Each row was made from one path, in order. Every step used is in the known rows, and no mark comes twice. Write each row's path.
Known rows:
tolu, rezib, voga, gesut, mumore, milig: [  7  -1  15  16  -2  31   8  30  -4 -20  13  -7  12  27  21 -18  20 -43
  36 -19  12   2]
tolu, rezib, gesut, mumore: [  7 -10  10  28   7  13   9  28  -1 -31   8   0  13  38  -4 -20  28 -39
  15 -22  -6   4]
tolu, voga: [  1   0   5   1 -18  17   2   1  -9  14   6 -11  13  10   2  -7  -1  13
  23 -15   8   2]
voga, gesut, tolu, rezib: [ 14  -4  17  25  -4  35  18  33  11 -19  11  -5   7  30  24  -7  26 -19
   8 -14  -5   9]
gesut, tolu, kemem: [  6   3   3  47   2   5  15  26  -6 -22  23  -3   5  12   1   6   7  10
   4  -1   9   0]
tolu, rezib, gesut: [  3  -4   8   8   3  13   3  23   2 -30   7  -2  12  36  -7 -19  24 -29
  17 -24  -8   2]
mumore, gesut, rezib: [ 20  -5  20  19   4   1   5  15  -6 -32  14  12  -3  36   4  -9  18 -17
   9  -6   5   7]
rezib, voga: [ -5   2   5   9  -7  13  -6  -3 -15   7   7  10  11   6   3  -9   0   3
  30  -2  10   3]
voga, rezib, gesut, mumore, milig: [  9 -11  10  20  18  26   6  30   4 -23  -2  -8  11  17 -14 -11  23 -44
  18  -4  -7   5]
gesut, mumore, rezib: [ 18 -10  11  41   8   0   9  21 -11 -20   2   2   1  16  11  -8  15 -40
   3 -10   4  -2]
rezib, milig: [ -5   3  -5  -5   5  -2  -4 -14  -8  -8  24  -5  12 -21  13  -1  -2 -25
  -1  10   9  -1]
mumore, milig: [  2   1   0 -13   3  -6  -1  -1  -5  -7 -10  -5  -9 -11  10   6  -5 -36
   8  24  13  -7]
tolu, voga, gesut, mumore: [  8 -11  14  15 -20  35  13  16  -3  11   8 -10  17  20  18 -12  11   0
  24 -15   3   9]
voga, gesut, rezib: [ 10   5  14  16  -6  28  11  19  15 -14   4   1   0  20  31 -11  19 -16
   4  -1 -10  15]
rezib, voga, gesut, tolu, mumore, milig: [  6  -3  16  23 -11  33   9  16 -13   0   8   7  17  20  21 -11  18 -26
  37  -5  11   8]
voga, rezib, gesut: [  5  -5   8   5  13  28   0  25   9 -19   0  -7  13  18 -21 -12  21 -22
  17 -14 -13   6]
mumore, rezib: [ 17   5  10   0  -1   1  -3  15  -8 -25  -1  -2  -2  15   6  -8  10 -26
  10 -21   1  -9]
tolu, kemem, rezib, gesut, mumore, milig: [ -4  -9  -8  11  -6   3   3  29   2 -32  25 -12  11   4  -2 -13   6   1
  16 -11   4   1]
voga, gesut: [ 6 -6 10 -9 -9 26  8 14 12 -3  0 -1  5 11 19 -5 12 -4  4 -4 -8  7]
sibi, milig: [  4   2   3   5 -13   0   0 -14   1  11 -18   5  -4  -3  -5  10 -13   8
  -3 -13  -3  -4]
gesut, mumore: [  6 -14   4  40   8  -1  12  11  -6  -2   3   3   2   5   7  -2   7 -21
  -4   5   3   4]

Which path is each row?
[ 22 -15  21  25   5   2   9  19 -12 -27  16  12   2  36  -4   0  18 -10
   7  -7   7   3] | mumore, gesut, tolu
[ 17 -13  14  23   2   3   8  26 -11 -41  38   1  10  26   0  -4  17  -7
  12 -14  14   2] | mumore, gesut, tolu, kemem, rezib, milig
[ 16  -9   8  38  10  -1   7  14 -15 -24  14   0   7   5  18  -8  14 -52
   2  -5   8  -3] | gesut, mumore, rezib, milig
[ 19  -1  14  27   0   5   2  28 -13 -45   7   8   8  37  -4 -13  24 -27
  17 -21  -6  -6] | mumore, rezib, gesut, tolu, kemem
[  6  -2  15  21  -3  33   8  31  -2 -18  16  -5  15  31  18 -21  22 -30
  34 -27   7   5] | tolu, rezib, voga, gesut, mumore
[  5  -4  12  -5 -24  36   8  10   0  12   7 -12  16  17  15 -11   8  10
  26 -17   2   7] | tolu, voga, gesut
[ 11   3  11  48   6  13  15  27  -2 -22  15  -7   3  28   6  -2  20 -22
   6 -14   4   3] | gesut, tolu, rezib
[ 20  -2  16  26   1   5   1  21 -13 -38   0  11   5  38  -3 -14  26 -35
  14 -19  -9  -3] | mumore, rezib, gesut, tolu
[ 20  -9  17  19  -1   5  15  23  -9 -17   9   0  12  34  -1 -15  30 -44
  12 -35  11   7] | tolu, mumore, gesut, rezib
[  6   5  13  11 -21  37   9   9  -1   2  18 -12  16  17  28 -15  12  -7
  25 -12   4  12] | tolu, voga, gesut, rezib, milig
[ -5  -5   1  -3 -19  27  -8  11   7   1  16  -9  11   5  18 -21  11   2
  26 -24  -3  13] | kemem, rezib, voga, gesut
[ 12  -2  16  24  -2  34  16  28   8 -21  19  -7  11  23  28  -7  25 -28
   7 -11  -2   9] | voga, gesut, tolu, rezib, milig
[ 19   0  15  53  -1  13  15  27 -17 -14  10   0  13  30   5  -7  27 -40
  17 -29  10   2] | gesut, tolu, mumore, rezib, voga
[ 17 -12  15  18  -1  26  13  24   2 -20  10  -1   9  15  32 -11  22 -41
   5  -8  -2   5] | voga, gesut, mumore, rezib, milig
[  3 -21   6  33   5   2   6   9  -8 -15  -3  18  13  27 -10 -14  20 -23
   4   5 -15   8] | rezib, gesut, mumore
[  2  17  10  41  -2  12   1   4  -8  -9  11   9   1  18  19 -14  10 -15
  21   4   4  13] | gesut, rezib, voga
[ 18  -3  15   8 -11  20   9  26 -13 -10   3  -4  20  26   9 -20  28 -50
  29 -48  10  -1] | tolu, mumore, rezib, voga, gesut
[ 18 -16  13   2  -3   3  12  20 -10 -10   6   0  16  28  -9 -11  25 -36
  12 -37  12   2] | tolu, mumore, gesut
[  3  -8  13  23  -9  31   5  12 -10   3   9  11  16  17  21 -14  13 -11
  31  -2   5  10] | rezib, voga, gesut, mumore
[ 18  -3  23  23   1   7   2  13 -14 -29  17  17   3  39   6 -14  18 -16
  24  -7  10   8] | mumore, gesut, rezib, voga
[  4 -11  10  37  -7  14   7   9 -12 -12   4  12  17  38 -12 -11  22  -6
  16  -3 -12   9] | rezib, gesut, tolu, voga
